Known rows, with every way that one mark hangs from another
lolov[vimeluz]: [-12  19  10 -16  16   2  -8  -6  26 -11 -14   6  -8  21 -15 -18   9   7
 -10 -28  15  -5]
lolov[vimeluz[sefip senof]]: [-32  -5  16  17   8  14 -24  12  15 -11 -26   0 -26  34  -6 -14  12  -4
  -9 -40  54 -18]
lolov[kive vimeluz]: [-14  17  33  -4  14   2   6 -23  47 -11 -10  12 -11  28 -30 -20  15  12
 -22 -58  32  16]
vimeluz[sefip[lanos] senof]: [-23 -27   8  53 -14  13 -30  28 -35  10 -21 -17 -39  17  17  12   7 -30
  -1 -27  56  -7]
poset[sefip senof[lanos]]: [-27 -40  13 -14  24 -18   3   6  14  -4 -19   3  20 -56  21  -8 -16 -10
  18 -13 -32 -12]
sefip[lanos]: [  7   9  -2   9  -5  -6 -10   3 -27  14  -3 -14 -18  -2   6  10   5 -20
  -3 -14  -2  16]
kive[senof[lanos poset[sefip]]]: [-39 -33  18 -22  35 -11 -11  10  -6   1  10  16 -31 -49   8  17 -12   0
 -33 -22   3   8]
lolov[kive[sefip]]: [ -7 -17  30   2  24   2   3 -15  20  -7   6  13  -9  24  -7  -5  -1  16
  -8 -38  21  11]
kive[sefip senof]: [-27 -37  14 -19  47   8 -10   8 -20 -15   7  24 -19  25   4  10 -29  26
 -10 -18  23 -16]
senof[lanos poset]: [-17  -7  11 -23  27 -15 -24  13   7  14  11  -4 -39 -66  11   9  12 -12
 -33 -15 -21  29]
vimeluz[lolov senof]: [-20  -5   5  15 -38  20  -2  41  -5  -8 -13 -18 -40   3  -3  -3   3 -14
 -21 -13  41 -34]
sefip[kive lanos[senof[poset]]]: [-16  14  21  29 -27  12 -15  -6 -56  26  -8 -16 -29 -15  16   9  10 -24
  13 -58 -20  46]
senof[kive[sefip] poset]: [-24 -13  22  -3  40 -11 -18   2  20   5   6  25 -47  -7  15   6   7   0
 -33 -21 -22  14]
sefip[poset[senof[kive]]]: [-21 -18   8  43  -7   9   2   8 -11   9 -14  16   5  13  13  -2   4 -12
   6 -14  12  23]
poset[sefip[lanos] senof[kive]]: [-23 -28  13  13  12 -22   8  -1   4   3 -26   8   6 -29  22  -1 -11 -23
  13 -22 -36  -4]
vimeluz[sefip[kive lanos poset]]: [-17 -20  20  66 -11  20 -25  17 -51  32  -9 -12 -24  49  25   8  16 -41
  23 -47  44  30]
lanos[sefip senof[kive poset]]: [-35 -20  20   5 -48 -14 -34 -12   0  13 -11   4  -8 -19  20  21  -6  33
  15 -26 -74  26]
lanos[senof[kive]]: [-23   9  15  11 -41  -8  -8  -6   3  -2  -3   6  -1 -14   1   5   9  17
   8 -25 -43  19]
senof[lanos[sefip]]: [-12 -23  10 -23   1 -12 -33  16   2  13  -3  -9  -6 -29  11  16   0   5
   9  -8 -41  20]
senof[kive]: [ -9   5  11   9   0  -9   0   5  19   3  -1  16 -16   3  -2   6  13  -6
 -13  -8 -25  14]
senof[poset]: [ -9  -3   3  -3  14  -5  -6  -4   2   8   5   3 -25 -27  10   3   1  -4
 -25  -5  -1   9]
lanos[sefip senof]: [-22 -21  10   0 -57  -5 -29 -12 -15   6 -14  -9  21  -2  15  15 -15  41
  42 -17 -56  10]

Rows
[-30 -39  18  13  38  13 -23  13 -51   2   6  20 -30  43  16  17 -16   6
  -8 -36  47   9] : kive[sefip[lanos poset] senof]
[-22 -12  19  25 -22  15 -12  43 -41  24  -4 -28 -62  26  12  10  -3 -39
  -9 -51  31  -4] : vimeluz[lolov sefip[kive[senof[poset]] lanos]]
[-11 -10   7  28 -24  -5 -26  10 -29  16  -7 -21 -16  13  17  11   4 -13
  17 -29   7   8] : vimeluz[sefip[lanos[senof]]]
[-22 -31  13 -13  44   4 -17  11 -39  -5   5  14 -32  24   8  17 -25  12
 -12 -28  22  -5] : kive[sefip[lanos] senof]
[-24 -35  17   5  -7  13 -18  -1 -28  16 -12   5  -8  13  14  19 -22  10
  19 -24 -22  16] : lanos[sefip[kive[senof[poset]]]]
[-10  -7  24   4 -14   9   6  19  14  -1   7  -7 -27  33  -7  -8   3   2
 -16 -36  31  -9] : vimeluz[lolov[kive[sefip[poset]]]]
[-28 -25  10  36 -38  20 -17  54 -10   0 -17 -26 -49  25   8   0   3 -23
 -11 -23  61 -42] : vimeluz[lolov sefip senof]
[-26 -25  15  32 -29   6 -13  51  -4  16 -10 -18 -32  24  15  -1   6 -27
   0 -29  26  -8] : vimeluz[lolov sefip[poset[senof[kive lanos]]]]
[-12   0  19  -5 -24   5  19  18  12  -4   6  -7 -30  11 -19   0  -6   1
 -29 -31  25  -9] : vimeluz[lolov[kive[senof]]]
[-32 -40  20 -33  57   1 -23  20 -17 -11  11  20 -28  -2   5  14 -21  20
 -15 -25   9  -2] : kive[sefip senof[lanos]]
[-29   7  17   9 -31 -11 -13  -9   4   4   0   8 -19 -33   7   7  10  14
  -9 -28 -44  25] : lanos[senof[kive poset]]
[-37 -20  31 -14  35 -32 -25  11  36  14   8  17 -44 -67  20  11  24 -21
 -36 -29 -46  28] : senof[kive lanos poset[sefip]]
[-25 -22  31   6  16  -4  15 -19  14  -3   8  21 -19  -9  -9   7  -8   9
 -32 -41  29  17] : lolov[kive[senof[poset[sefip]]]]
[-31 -21  18   6 -37  19 -23  52 -11   5 -17 -24 -46 -13   5   7   5 -16
  -9 -29  11 -14] : vimeluz[lolov senof[lanos[sefip[kive]]]]
[-10 -12  13  -5  14  -1 -27   1 -26  -1   0  -3 -15  16  17   4  -6  12
  13 -29  -8   1] : kive[sefip[lanos[senof]]]
[-20  12  15   4  -1  -1 -26   1   6   1 -18  -9 -19  30  -4 -11  12  -2
   2 -48  19   1] : lolov[vimeluz[sefip[lanos[senof]]]]
[-40   2  24   6  19   3 -17   1  33 -13 -23  18 -35   4  -5 -14  18  -4
 -30 -42  28  -9] : lolov[vimeluz[senof[kive poset[sefip]]]]
[-20 -16  22  18  21   0 -16   9   9   2   2  26 -21  34  10   3  13   1
  -6 -21  -3  14] : senof[kive[sefip[poset]]]
[-46 -19  27   6 -14  -2 -19  49  20   2  -7  -6 -71 -44  10   4  20 -29
 -47 -34   8 -15] : vimeluz[lolov senof[kive lanos poset[sefip]]]
[-32 -39  25  -1  24  -3   5   6  -2   3 -23   3  16 -47  23 -11 -14 -22
  29 -33 -32   1] : poset[sefip[kive] senof[lanos]]
[-41  -4  46   3  24   2 -12 -10  47 -12 -15  14 -37  -9 -17 -16  23   0
 -40 -73  47  15] : lolov[kive vimeluz[senof[lanos poset[sefip]]]]
[-13   0  22  65 -15  29 -14   7 -67  35  -8  -5 -22  38  20   7  23 -45
  18 -54  34  54] : sefip[kive lanos poset]
[-22 -30  17  20  11   0  11  -4 -25   8 -29  -2  12 -22  26  -8 -18 -30
  33 -36 -19  -1] : poset[sefip[kive lanos] senof]
